What can hang from each mark
tolevis: sagod
tapan: notezil
nusu: degizel notezil rulo tapan
notezil: pivid rulo sagod tolevis
degizel: notezil
rukeviv: notezil
sagod: tolevis
rulo: notezil tapan

Each row was made from one small tree. The marks that hang from a mark follow it in brackets, in alphabetical order. Every link used is in the known rows. Write each row's tree.
Known rows
nusu(degizel rulo tapan(notezil(sagod tolevis))): -3.038  0.190  -0.471  1.633  -2.485  -0.198  1.250  5.558  1.087  -1.202  -1.356  -1.381  4.453  5.186  -3.374  3.283  0.095  -3.639  1.074  -0.431  4.614  -0.687  1.748
rukeviv(notezil(pivid rulo(tapan))): -1.755  -0.943  0.232  -0.786  0.490  6.958  -0.529  0.487  -0.498  3.284  1.446  -0.868  -0.595  4.419  -0.218  2.309  -0.573  0.194  -0.841  -0.300  0.881  0.187  -0.355
notezil(pivid): -0.804  -0.557  0.068  -1.827  0.650  0.683  -0.292  0.694  -0.246  0.808  1.321  -2.481  -0.446  2.209  -0.674  -0.718  -0.151  -0.230  -0.127  -0.316  1.201  -0.105  0.393
nusu(notezil(pivid rulo(tapan) tolevis(sagod))): -1.196  -0.228  -0.157  1.150  -0.769  3.204  -0.466  3.640  1.065  1.337  4.692  -0.051  1.474  4.178  0.381  3.642  -0.370  1.783  -0.153  0.888  3.538  1.061  0.024
rukeviv(notezil(pivid rulo(tapan) sagod tolevis)): -4.028  -1.539  -0.342  -2.184  -0.490  7.851  -1.005  0.014  2.756  4.585  3.906  -2.103  1.325  5.047  0.014  2.497  -0.822  -0.863  0.604  0.579  3.141  0.713  0.993
notezil(rulo sagod): -2.530  -1.226  0.466  -0.896  -1.541  4.715  -0.576  1.008  4.218  0.031  2.432  -0.386  0.322  0.071  -1.306  1.741  -0.186  0.571  1.680  -0.263  1.884  0.996  0.090
nusu(degizel notezil(pivid sagod) rulo tapan): -2.249  0.528  -0.732  2.536  -2.377  0.419  0.199  7.394  -1.455  -2.681  -0.183  -2.446  6.067  5.865  -5.994  3.204  0.094  -1.109  0.888  -0.501  4.166  -0.008  0.245
nusu(degizel(notezil(pivid sagod)) rulo tapan): -1.418  0.329  -0.873  0.852  -1.082  1.186  0.109  4.083  1.847  -2.286  -1.340  -3.548  5.047  5.142  -4.533  2.881  0.115  -1.356  0.254  0.407  2.988  -0.921  0.686
rulo(notezil(pivid sagod(tolevis)) tapan): -1.772  -1.634  -1.155  -3.243  0.543  1.223  -0.746  2.173  5.969  3.754  4.198  -5.296  1.575  2.959  -0.070  2.000  0.115  1.965  -3.179  -0.646  1.577  -0.398  1.475
nusu(notezil(rulo tolevis(sagod))): -0.833  0.464  -0.171  2.130  -0.893  1.753  -0.328  4.268  0.460  -0.628  4.153  1.872  1.299  1.815  -0.229  2.508  -0.209  0.915  1.886  1.471  2.573  1.112  -0.614
rukeviv(notezil(rulo)): -1.519  -0.368  0.137  0.005  0.241  5.422  -0.470  1.402  -1.275  1.261  0.903  0.929  -0.775  1.966  -0.555  1.147  -0.405  -0.873  1.189  0.432  -0.232  0.355  -1.003
rukeviv(notezil(sagod tolevis)): -3.279  -0.155  -0.971  -1.165  -0.099  3.466  -0.614  -0.795  1.524  2.601  2.434  -1.046  2.390  2.355  0.419  0.138  -0.635  -2.381  1.956  1.317  1.367  0.329  1.006
nusu(notezil rulo tapan): -0.528  1.355  -1.229  2.463  -2.894  -0.813  0.145  7.376  -3.721  -1.624  -1.458  1.359  3.375  2.073  -4.602  3.421  -0.125  -0.822  -0.184  -0.102  2.305  0.378  0.079
notezil(pivid rulo(tapan) tolevis(sagod)): -1.981  -1.553  0.683  -0.111  -1.348  5.645  -0.703  1.502  4.000  2.873  3.795  -1.397  -0.293  3.732  1.184  3.661  -0.317  0.991  -0.294  0.526  4.075  0.209  0.897
degizel(notezil(rulo(tapan) sagod tolevis)): -1.421  -0.468  -0.957  -1.815  0.477  4.570  -0.825  -1.735  7.185  1.862  3.624  -1.194  2.255  2.677  1.282  3.514  -0.449  1.854  -0.670  1.781  2.371  0.920  0.613
nusu(notezil(sagod)): -1.133  0.621  -0.873  0.754  -0.211  -0.325  -0.066  1.877  0.336  -0.886  2.797  -0.238  2.991  1.055  -1.273  1.215  -0.274  0.755  0.966  0.459  1.063  1.138  -0.058
notezil(pivid rulo sagod tolevis): -4.149  -1.940  0.261  -3.608  -1.125  5.502  -1.390  1.637  4.552  2.539  5.312  -2.783  0.564  3.243  -0.558  0.797  -0.409  -0.411  2.271  0.387  5.059  1.252  1.228
tapan(notezil(pivid sagod tolevis)): -3.871  -0.422  -0.786  -3.174  0.750  0.242  0.633  0.758  3.277  2.344  4.232  -3.900  0.810  4.291  0.203  0.398  -0.520  -2.624  0.936  -0.067  3.903  0.141  2.209
nusu(rulo): -0.607  0.448  -0.039  -0.025  -0.397  1.134  0.240  3.665  0.157  -2.107  -0.750  -0.253  0.089  0.853  -2.411  1.185  -0.018  -1.540  -1.103  0.294  1.895  -0.352  -0.299
tolevis(sagod): -0.182  0.339  0.125  2.254  -0.990  0.154  0.437  0.330  1.665  -1.317  0.711  -0.266  0.170  -1.002  0.387  1.507  0.008  -0.396  1.221  0.561  -0.133  -0.908  0.251
nusu(rulo(notezil(tolevis))): -1.340  0.492  -1.059  -1.640  0.215  0.115  -0.268  6.595  2.504  -0.388  1.777  -1.759  0.480  2.861  -2.276  2.182  -0.114  -0.494  -1.628  0.867  2.490  0.235  -0.280

Write each row's tree
-3.654  -0.854  0.177  -2.722  0.413  3.130  0.618  2.279  3.015  0.944  3.946  -2.996  -0.990  3.686  -1.189  1.613  -0.469  -1.354  1.037  -1.088  3.124  0.354  0.997 -> tapan(notezil(pivid rulo sagod))
-2.958  -2.434  0.657  -3.622  -1.080  5.013  -1.285  2.769  4.072  1.382  5.095  -2.960  -0.310  1.059  -1.567  -1.787  0.300  -1.283  1.929  -0.230  3.938  -0.365  1.200 -> notezil(pivid rulo sagod(tolevis))
-1.382  -0.686  -0.726  -2.486  1.121  5.110  -0.677  -1.287  6.280  1.346  3.685  -3.337  1.330  3.524  -0.261  3.175  -0.452  2.268  -1.244  0.694  1.638  0.530  0.290 -> degizel(notezil(pivid rulo(tapan) sagod))
-3.327  -1.399  0.224  -3.337  0.294  2.905  0.333  3.146  3.459  1.495  4.927  -2.801  -0.963  2.835  -0.898  -0.562  0.040  -2.391  1.228  -0.797  4.022  -0.579  1.481 -> tapan(notezil(pivid rulo sagod(tolevis)))
-1.236  0.571  -0.026  2.809  -1.872  -0.965  1.590  5.965  -1.551  -2.176  -3.364  -0.487  3.032  4.670  -3.832  3.155  0.238  -2.829  -0.060  -1.045  2.830  -1.172  0.757 -> nusu(degizel rulo tapan(notezil))
0.127  0.960  -1.123  -0.050  1.355  -0.108  -0.215  -0.813  3.984  -0.309  2.928  -1.049  1.680  1.286  1.445  1.233  -0.221  -0.061  0.742  2.795  0.634  -0.428  0.327 -> degizel(notezil(tolevis(sagod)))
-2.514  -0.708  -0.593  -1.596  0.349  1.457  0.670  -1.485  3.844  3.848  2.547  -3.010  1.459  4.467  1.877  2.890  -0.524  -0.412  -2.309  -0.562  3.303  0.198  2.447 -> rulo(tapan(notezil(pivid sagod tolevis)))
0.045  0.279  -0.469  0.445  2.050  2.611  0.346  1.958  3.065  -0.935  0.601  -2.904  3.552  6.811  -0.924  3.015  0.045  0.174  -3.233  1.541  3.645  -0.787  -0.053 -> nusu(degizel(notezil(pivid tolevis)) rulo(tapan))
-2.093  0.360  -1.191  -1.601  -0.045  0.832  -0.093  6.170  3.968  -1.294  1.904  -2.660  1.035  1.888  -3.129  2.677  -0.160  -0.175  -1.273  0.216  1.672  0.205  -0.323 -> nusu(rulo(notezil(sagod)))
-0.495  -0.489  -0.628  -2.612  1.551  4.194  -0.958  -0.317  4.233  2.432  3.687  -2.090  0.594  4.533  1.134  2.614  -0.422  2.036  -1.527  1.597  2.626  0.621  0.206 -> degizel(notezil(pivid rulo(tapan) tolevis))
-2.391  -0.521  -0.055  1.136  -1.415  -0.893  1.068  2.269  0.124  0.349  -0.876  -2.828  3.681  4.966  -2.207  2.051  0.068  -1.662  1.575  -1.523  2.334  -0.661  1.721 -> nusu(degizel tapan(notezil(pivid sagod)))
-2.101  -0.599  0.457  -2.065  0.986  2.378  0.810  3.163  0.638  1.096  2.785  -1.705  -2.161  3.948  -0.718  1.240  -0.325  -0.867  0.102  -1.114  2.483  0.137  0.253 -> tapan(notezil(pivid rulo))
-2.006  -0.817  -1.536  -1.852  -0.044  0.825  -0.659  0.961  7.009  3.863  3.299  -2.952  2.724  3.202  1.250  4.483  -0.395  2.749  -2.930  0.126  1.417  1.118  1.194 -> rulo(notezil(sagod tolevis) tapan)
-2.593  -2.797  0.588  -2.923  -1.294  6.078  -1.098  1.137  5.527  2.949  4.349  -2.899  0.301  1.891  -0.318  0.284  0.229  0.086  -0.532  -0.797  4.032  -0.345  1.710 -> notezil(pivid rulo(tapan) sagod(tolevis))
-2.875  -0.642  0.196  -2.812  0.966  2.199  0.391  3.180  1.262  2.115  4.031  -1.479  -1.585  4.857  0.161  1.035  -0.407  -1.711  0.644  -0.245  4.149  0.397  0.840 -> tapan(notezil(pivid rulo tolevis))
-2.355  0.078  -1.355  -0.275  -3.352  0.213  -0.435  7.943  -0.983  -0.538  1.618  -1.999  4.200  2.588  -5.423  1.100  0.138  -2.562  0.841  -0.151  4.725  -0.384  1.687 -> nusu(notezil(pivid sagod(tolevis)) rulo tapan)
0.246  1.377  -0.080  3.514  0.628  -0.267  0.799  6.518  -2.419  -4.598  0.191  0.241  3.685  4.460  -3.410  1.827  0.251  -0.186  -0.344  0.700  2.568  -0.057  -1.724 -> nusu(degizel notezil rulo)
-1.752  -0.478  -0.696  0.929  -2.274  -0.615  -0.102  8.344  2.263  -1.645  -0.804  -2.480  4.346  3.351  -4.875  2.508  0.665  -1.221  0.027  -0.466  2.631  -1.158  0.766 -> nusu(degizel rulo(notezil(sagod(tolevis))) tapan)
-1.105  0.231  -1.126  -0.700  0.413  -1.214  -0.434  3.932  3.721  0.933  3.612  -1.891  0.664  1.781  0.273  2.415  -0.098  1.098  -0.121  1.174  0.561  0.188  0.098 -> rulo(notezil(tolevis(sagod)))
-1.802  -0.323  -1.076  -1.948  0.867  -0.735  -0.627  4.429  3.434  1.617  4.628  -4.031  0.329  3.534  -0.157  1.825  -0.188  1.010  -0.059  0.895  1.552  0.080  0.373 -> rulo(notezil(pivid tolevis(sagod)))
-1.788  -1.023  -0.402  -1.614  0.390  1.306  0.809  -0.890  3.541  3.202  2.398  -2.947  0.824  2.901  1.175  1.466  -0.074  -0.988  -2.393  -0.991  2.588  -0.811  2.320 -> rulo(tapan(notezil(pivid sagod(tolevis))))
-2.053  -0.568  -0.511  -1.130  0.417  1.530  0.935  -1.520  3.525  2.799  1.546  -3.002  1.048  3.786  1.167  3.280  -0.456  -0.030  -2.659  -1.305  2.045  -0.087  1.904 -> rulo(tapan(notezil(pivid sagod)))
